Every row comes from one small tree of marks. Brackets hold a mark, then the marks that hang from it, in the order of their numbers. Every link used is in the known rows. Which tree was each row made from?
Known rows:
(j_64 (j_882 j_627 j_717)): [ 46.0  -6.4  35.2  -7.3   7.4 -15.2   4.3  26.9  -1.6  23.8  33.4 -14.5
  37.0 -18.0  16.4 -40.5   1.6  11.9 -12.4   3.4   4.8]
(j_64 (j_882 j_627 (j_717 j_132) j_895)): [ 32.4  -4.0  19.6 -17.8   4.3 -20.6  11.6  16.2  -8.1  24.1  30.4 -28.8
  22.4 -18.7  14.7 -42.3   1.5   9.7  -2.7 -11.1  20.8]
(j_717 j_132 (j_895 (j_882 j_64 j_627))): [ 40.5  10.5   7.7 -32.6   0.6 -11.7   9.3   6.1  -1.3   5.3  47.9  -4.0
  49.3 -16.7  10.1 -39.8  -5.7  15.6 -17.9  13.9  29.3]
(j_717 j_895): [ 49.6   4.5  23.9 -13.2  -3.8  13.2  -1.3  13.7  -4.8   3.1  45.1  11.9
  53.6 -13.4  31.1 -18.3   5.7  21.3 -18.1  22.1  -1.6]
(j_627 (j_895 j_882)): [ 21.4  -3.8  -4.3 -29.6  -1.1  21.3  14.0   8.4 -13.4  26.7  35.8 -11.8
  26.0   6.0  32.0 -29.4  -2.9  17.3 -17.1   3.8   0.0]
(j_882 j_64 j_627 (j_895 (j_717 j_132))): [ 16.5  -3.0  -9.2 -26.3 -11.8 -31.1  15.1   7.2  -2.2   9.4  34.5 -29.3
  17.5 -11.5   1.7 -35.5  17.5 -13.0  12.3 -10.4  50.2]
(j_627 (j_895 j_717 j_882)): [ 13.4   2.4 -16.2 -43.4 -13.7  15.3  25.7  -1.4 -12.7  18.7  34.7 -30.1
  21.0  -1.3  32.4 -24.9   5.7  21.5 -17.6  -1.6   3.5]
(j_882 (j_895 (j_717 j_132))): [  9.2  -2.5  -1.3 -31.1  -8.5  -5.6  22.0  -9.1 -17.3   7.4  39.8 -23.6
  22.7 -20.9  32.5 -16.8  13.0  23.6  -1.2  -3.8  20.3]
(j_895 (j_717 (j_132 j_354)) (j_882 j_627)): [ 13.4  20.8   3.4 -50.3  -2.9 -18.5  28.0  -5.0  -8.4  23.5  49.6 -22.1
  39.0 -37.2  32.3 -43.3 -17.6  45.9 -30.5  -2.1  22.6]
(j_126 j_354): [ 37.2   4.9  27.8 -14.6  14.7  15.7  -5.4   4.7 -10.6  17.8  61.8  23.1
  52.2 -16.1  55.6 -22.7 -16.1  41.6 -39.2  19.0   0.8]
(j_627 (j_895 (j_717 (j_132 (j_354 j_126))) j_882)): [  6.9   9.8 -12.3 -47.4  -4.4  24.9  28.0  -5.9  -6.6  20.7  37.9 -29.4
  21.3  -2.5  43.2 -28.7 -15.8  39.4 -19.4  -0.3  28.1]
(j_912 (j_717 j_132 j_895)): [ 34.2  -6.2  15.1 -11.4   1.4   3.5  15.6  11.0   2.3  -2.1  57.4   5.9
  34.0 -13.9  26.4 -18.9   0.2  26.0  -8.7  26.8   8.5]
(j_627 j_895): [ 23.4 -10.8   3.9 -16.4  -7.9  24.6   7.4  11.8  -7.8  21.4  39.0  -2.3
  30.6   4.6  33.9 -23.6   4.4  13.8  -8.2  12.2  -2.4]
(j_132 (j_354 j_126) (j_717 (j_895 j_882))): [ 49.8  28.5  21.4 -22.3  18.5  21.3   8.6  31.2   3.1  13.4  21.2   2.5
  44.6   1.1  40.6 -26.6 -24.8  29.3 -15.0   5.4  34.7]
(j_627 (j_895 (j_717 j_132))): [  8.2  -5.2  -9.9 -35.6 -20.7  15.4  25.0  -7.6  -7.3  11.0  43.5 -22.8
  27.5  -9.4  34.5 -21.3   8.3  27.3  -8.6   9.6   7.0]
(j_912 (j_717 (j_132 (j_354 j_126)) (j_895 j_882))): [ 33.3   9.7  15.1 -20.8  16.4  14.6  17.7  13.7   4.9   8.0  51.6   2.6
  29.8  -7.9  38.1 -26.3 -27.0  39.3 -18.7  17.7  30.3]
(j_912 (j_717 (j_895 (j_882 j_627)))): [ 44.0   3.4   9.7 -15.3   4.3  -5.3  10.5  26.9   1.4  11.0  49.6  -1.9
  25.5  -7.7  16.4 -29.9   2.4  11.0 -17.5  12.4   6.4]
(j_64 (j_882 j_627)): [ 42.3  -1.3  37.6  -6.6   6.6  -6.4  -0.4  17.1  -1.8  28.4  46.2  -4.1
  47.6 -22.0  28.4 -44.2  -3.9  28.7 -23.8   6.1  -3.9]
(j_64 (j_882 j_627 (j_717 (j_132 j_354) j_895))): [ 49.5  12.3  32.8 -19.9   0.4  -8.0   8.4  19.7   3.2  19.3  36.8 -10.8
  48.3 -26.8  24.5 -46.1 -17.5  27.6 -18.7   5.0  14.5]
(j_717 j_132 (j_895 j_882)): [ 35.7  10.8  12.8 -35.3   2.5   4.6  13.8  -4.3 -11.0   4.2  51.4  -0.6
  52.5 -22.7  29.7 -27.8  -8.8  39.0 -26.6  18.4  10.2]
(j_132 j_354): [ 32.0   6.5  35.4 -10.4   9.3  17.0   4.3  13.4  -6.0  24.5  42.5  22.8
  55.1 -18.7  53.0 -27.7 -29.1  40.2 -19.3  16.1   5.7]
(j_912 (j_717 j_132 (j_895 (j_882 j_64)))): [ 33.5  -4.5   6.2 -19.3   7.6  -2.4  20.8  10.0   1.8  -2.7  49.6  -1.9
  30.5  -5.1  17.0 -24.3  -5.8  16.1  -7.4  20.8  23.1]
(j_717 (j_132 j_354) j_895): [ 37.7  18.1  25.7 -25.5  -3.1  16.9   9.0   0.3  -2.2   7.3  51.1  17.8
  63.6 -27.5  47.0 -28.4 -26.9  48.7 -23.1  23.1  13.5]
(j_882 j_64 j_717 j_895): [ 32.2 -21.7   4.5  -7.3   7.0 -13.0  10.7  26.0  -8.9   2.4   9.3 -16.9
  12.0  13.4   1.5 -15.6  14.8 -36.1  29.5  -3.8  46.0]

Which tree is each row?
[ 20.1 -12.9 -11.1 -31.4   0.4   7.7  22.2  10.6  -8.1  14.6  24.1 -21.7
  18.8  13.5  12.9 -29.3  -2.7  -4.6   2.6   4.7  27.5]
(j_627 (j_895 (j_882 j_64 (j_717 j_132))))
[ 27.1  -4.0   2.9 -17.9   2.3 -30.0  12.0  28.4  -0.2  17.3  18.7 -17.6
  15.0  -3.8  -1.5 -40.9  -6.3 -26.4  22.8 -10.6  63.5]
(j_882 j_64 j_627 (j_717 (j_132 j_354)) j_895)
[ 53.3 -12.6  16.7  -7.0   1.4  -5.0   5.6  29.0   2.7 -10.3  19.5  -1.6
  38.6   6.8   1.2 -15.3  11.2 -24.0  13.8  19.4  33.3]
(j_882 j_64 (j_717 j_895))
[ 23.0  10.2   2.0 -40.3  -3.6 -21.3  19.9   5.7 -10.9  19.9  44.8 -26.9
  30.9 -26.0  19.7 -35.5   8.5  24.0 -26.4  -3.2  10.4]
(j_895 j_717 (j_882 j_627))
[ 27.5 -15.5  -0.8 -15.3   1.7 -36.8  11.0  27.5  -2.5  10.7  21.6 -24.3
   9.7  -0.9 -13.9 -35.9  14.0 -36.5  27.3  -7.9  58.9]
(j_882 j_64 j_627 (j_717 j_132) j_895)
[ 13.6   5.5  18.5 -28.3   1.6   8.7  20.7  -7.1  -2.5   7.1  48.8  -9.1
  41.8 -26.5  47.8 -19.2 -13.2  51.8 -15.7  15.2  29.5]
(j_895 (j_717 (j_132 (j_354 j_126))))
[ 41.9  -0.1  11.1 -15.0   6.9   4.6  14.1  20.3  -1.9   5.4  47.6   1.0
  28.3  -4.2  24.4 -20.9   0.2  17.0 -16.0  16.4   3.3]
(j_912 (j_717 (j_895 j_882)))
[ 12.5   6.7  16.0 -32.9  -7.2   1.5  25.4 -11.3  -7.0   7.7  49.8  -6.6
  48.4 -34.5  47.3 -21.9 -12.3  51.2 -17.3  14.4  14.8]
(j_895 (j_717 (j_132 j_354)))
[ 48.4  12.3  11.0 -24.6   3.2  -0.7  13.5  23.1  -8.3   4.1  26.3  -4.4
  46.2  -6.8  20.4 -22.2   8.6  12.8 -10.6   9.0   4.3]
(j_132 (j_717 (j_895 j_882)))
[ 49.6   2.9  29.8 -17.5  -0.2 -14.0   7.6  18.8   0.9  13.7  38.7 -16.6
  43.5 -24.7  14.7 -41.9  -1.2  19.1 -15.2   7.3  10.8]
(j_64 (j_882 j_627 (j_717 j_132 j_895)))
[ 38.5  -6.9  33.1 -12.8   7.3 -18.6   9.9  17.7  -2.1  21.2  39.4 -16.3
  39.1 -24.5  16.4 -42.6  -3.1  21.0 -11.9   6.1  10.7]
(j_64 (j_882 j_627 (j_717 j_132)))
[ 50.3  33.7  15.6 -29.3   2.1   0.0  12.0  31.6  -0.6  20.0  24.8   4.0
  52.1 -14.3  31.5 -39.8 -20.8  22.5 -18.4   0.9  14.8]
(j_132 j_354 (j_717 (j_895 (j_882 j_627))))
[ 13.6   9.3  -0.4 -47.5  -3.7 -25.7  26.8  -6.0 -11.0  16.7  52.0 -29.2
  33.6 -34.5  19.8 -38.0   3.2  35.7 -26.2   0.5  18.1]
(j_895 (j_717 j_132) (j_882 j_627))
[ 48.4   5.0  15.4 -18.1  -3.1 -21.9   6.9  31.6  11.5   4.7  29.4  -2.1
  42.0 -10.6  -1.6 -40.6  -9.7 -14.3   7.1  12.7  51.0]
(j_882 j_64 j_627 (j_717 (j_132 j_354) j_895))
[ 32.2  -0.8   8.7 -21.9   6.7   0.5  20.9   8.3  -2.6   2.3  55.0  -1.5
  30.7 -12.9  24.8 -23.4  -5.6  28.6 -15.9  20.2  10.6]
(j_912 (j_717 j_132 (j_895 j_882)))
[ 24.9   4.1  -1.9 -36.0  -2.0 -25.9  19.8   8.4  -4.2  12.1  37.0 -27.2
  30.8 -13.8   7.6 -36.5   8.5   4.4 -13.4  -2.5  29.6]
(j_895 j_717 (j_882 j_64 j_627))
[ 37.6  10.2  32.1  -5.4  22.3  18.2   6.3  32.4   3.7  18.0  24.6   9.8
  42.7  -0.7  44.3 -22.6 -21.2  28.9  -3.6  10.8  32.7]
(j_132 (j_354 j_126) j_717)
[ 21.6   0.8  34.5 -12.9  20.0  18.5   6.7   3.6  -1.2  17.9  51.6  14.0
  48.5 -18.5  50.5 -26.1 -30.7  52.0 -15.9  22.3  31.9]
(j_717 (j_132 (j_354 j_126)))
[ 28.8  -9.6  22.3 -17.1   8.2  -4.6  16.9   5.4 -13.6  15.1  26.7 -24.7
  26.2 -14.0  26.9 -28.1  -2.2  19.3  -0.2  -5.0  16.5]
(j_64 (j_882 (j_717 j_132) j_895))
[ 51.6  29.6  13.0 -26.6   2.9  -3.1  12.1  33.5   3.6  15.3  19.8   3.7
  52.0  -6.5  23.8 -40.5 -21.0  10.0 -10.1   1.3  27.0]
(j_132 j_354 (j_717 (j_895 (j_882 j_64 j_627))))
[ 16.3   6.2  -6.0 -28.5 -11.1 -25.5  16.4   8.2  -0.1  14.5  32.6 -23.7
  21.9 -13.9  11.7 -39.9   0.8  -5.1   8.8 -12.8  54.0]
(j_882 j_64 j_627 (j_895 (j_717 (j_132 j_354))))
[ 34.8 -12.7  35.5 -12.1  11.4  -2.7  15.0   7.0  -7.5  12.3  35.8 -12.2
  42.9 -19.7  29.0 -28.6  -7.1  31.0  -9.9  12.6   6.1]
(j_64 (j_882 (j_717 j_132)))
